Each row was made from one small tree. Brackets hold a mark, then the marks that hang from it, in the order of their numbers. Every link used is in the known rows. Write each row's tree.
Known rows
[k_921 [k_48 k_471] [k_750 [k_94 k_394] k_245]]: [ 13  28  21  15 -12  -6  41 -22  -9  17 -18 -15  36  43  31  47   6 -26]
[k_921 k_48 [k_750 [k_94 k_394] k_245 k_471]]: [ -5  17  40  23  -3   5  28 -27  16  15  -7 -14  10  52  36  54  11 -42]
[k_750 [k_94 k_394] k_245 k_471 [k_921 k_48]]: [ 29  16  38   8   2  15  11 -16  36 -14 -15 -17  17  38  21  65 -10 -47]
[k_750 [k_94 k_394] k_245 k_471]: [ -7  10  35  -3   2   1  25 -24  35 -21  -3 -20   7  32  27  52   8 -45]
[k_394 k_94]: [ 20  17  21  -1  -7  -4  47 -29 -16  27  -6  -5  36 -15  13  46   6   8]
[k_94 k_394]: [ 11   0  10  10   0  16  15 -26 -13   3 -11   7   8  -4  12  57 -17 -19]
[k_921 [k_48 k_471] [k_750 [k_94 k_394]]]: [ 15  33  19  28  -9  10  45 -22 -23  26 -16  -4  36  44  33  53   7 -13]
[k_48 k_471 [k_921 [k_750 k_94 k_245]]]: [ 11  35  19 -14 -18 -14  46 -27 -16 -16  -4 -16  45  10  13  21  30  -7]
[k_471 [k_750 [k_94 k_394] k_245 k_921]]: [ 28   0  12  -3  -3  35  17 -18  13 -19  -2 -11  12  17  -5  33 -19 -33]
[k_48 k_471 k_921]: [ 28  32   8 -14 -13   1  26 -20 -25 -13  -8  -7  51 -24  15  33  15   8]
[k_950 [k_750 k_471 k_921]]: [  7  23  16  10  -3  42  13 -54  18  -4 -14  -8  12  20   4  60  -2 -10]
[k_471 [k_750 k_94]]: [ 16   8  14   2  -5  40  29 -22  -5   4  11 -10  17  11  11  25   3  -7]
[k_245 [k_750 [k_94 k_394] k_471 k_921]]: [ 20   0  19  24  -1  29  26 -21  13  -5  -5  -1  16  41  -1  45  17 -19]
[k_750 k_94 k_245 k_471 k_921]: [ 17  16  34  -6 -12  13  20 -31  38 -22  -5 -24  21  28  10  42   9 -25]
[k_950 [k_750 k_245 k_921]]: [ 19  15   7  -6  -9  22  15 -53  12 -11 -18 -15  15   8 -10  49 -10 -14]
[k_703 [k_750 k_245 k_471 [k_921 k_48]]]: [ 28  10  17  15  -2  34  -7 -26  27  -4 -22  -9  35   7   6  57   4 -36]
[k_950 [k_750 [k_94 k_394] k_245 k_471 [k_921 k_48]]]: [ 17  27  29   7   7  26  18 -39  36 -15 -18 -18   9  47  12  72  -9 -43]
[k_750 k_94]: [ 16  17  23   2  -9  13  41 -29  -9   4   5  -9  22  13  14  38  12   1]

Which tree is each row?
[ -4  21  39  35   0  19  31 -27   2  25  -3  -3   9  54  37  60   9 -29]	[k_921 k_48 [k_750 [k_94 k_394] k_471]]
[  5  11  32  -7  -4  -9  33 -29 -10 -17   7  -5  10  11   1  32  16 -28]	[k_48 [k_921 [k_750 [k_94 k_394] k_245]]]
[ 31   8  12   5  -8  50  24 -23  -3  -3   5  -8  20  13  -3  29  -8  -5]	[k_471 [k_750 k_94 k_921]]
[ 20  -4  11  22 -12  32  12 -29   7   7  -8  -4  22  17  -1  37  21  -2]	[k_245 [k_750 k_471 k_921]]
[ 26  27  11 -22  -3   7  30  -7  -5 -32  -3 -15  41  -3  12  25   8 -23]	[k_48 [k_471 [k_750 [k_94 k_394] k_245]] k_921]
[ 40   4  17   3   1  36  12 -11  10  -7  -7 -13  17  21   3  42 -23 -36]	[k_471 [k_750 [k_94 k_394] k_245 [k_921 k_48]]]
[ 53  29  20  -6 -17   5  29 -18   5  -5 -20 -25  51  20  12  44  -2 -10]	[k_750 k_94 k_245 [k_921 [k_48 k_471]]]
[ 30  21  -1  -5 -12  26  28 -15   2 -16 -17 -15  42  15   9  32 -11 -16]	[k_48 [k_471 [k_750 [k_94 k_394] k_245 k_921]]]
[ -3  20  41  18 -11   4  29 -31  14  21  -3 -21  17  46  36  44  22 -28]	[k_921 k_48 [k_750 k_94 k_245 k_471]]
[ 26  23   4 -24 -12   9  18 -14 -11 -22  -5 -17  47 -23  12  17  10  -9]	[k_48 [k_471 [k_750 k_245]] k_921]
[ 19  27  19  17   0  42   7 -47  16   7 -18  -9  17  24  13  68  -6 -13]	[k_950 [k_750 k_471 [k_921 k_48]]]
[ 30   3  13  -7 -11  36  20 -23  11 -14   2 -18  20  12  -5  23  -8 -19]	[k_471 [k_750 k_94 k_245 k_921]]
[ -8  32  27   6   3  29  37 -50  20  -4  -1 -15   9  38  19  57  16 -14]	[k_950 [k_750 k_94 k_471]]
[ 35  11  23 -11 -17   8  28 -30  12 -17  -7 -20  27  15  -6  35  -1 -13]	[k_750 k_94 k_245 k_921]
[ 11  35  16  -1 -10  -1  47 -24 -27 -13  -4  -1  39  15  14  34  20  -9]	[k_48 k_471 [k_921 [k_750 [k_94 k_394]]]]
[ 19  21  33  10  -8  33  25 -31  19  -9  -1 -11  22  29  12  48   7  -8]	[k_750 k_94 k_471 k_921]
[ 10   8  23  16 -16   2  18 -34 -11  31 -12 -13  21  17  23  39   6 -15]	[k_921 k_48 [k_750 k_245]]
[ -5  16  38  -8  -8   1  28 -29  34 -14   2 -28  17  26  27  39  23 -27]	[k_750 k_94 k_245 k_471]
[ 31  17  -7  -8 -21  28  16 -22  -3  -7 -19 -18  48  -5   9  25  -7  -3]	[k_48 [k_471 [k_750 k_245 k_921]]]
[-24   8  34  12  -7   4  35 -37  19  -4  -1 -12   1  47  22  41  15 -39]	[k_921 [k_750 [k_94 k_394] k_245 k_471]]
[ 36   0  11  16 -13  24  35 -26 -10   5  -2  -4  28  26 -13  30  22   4]	[k_245 [k_750 k_94 k_921]]
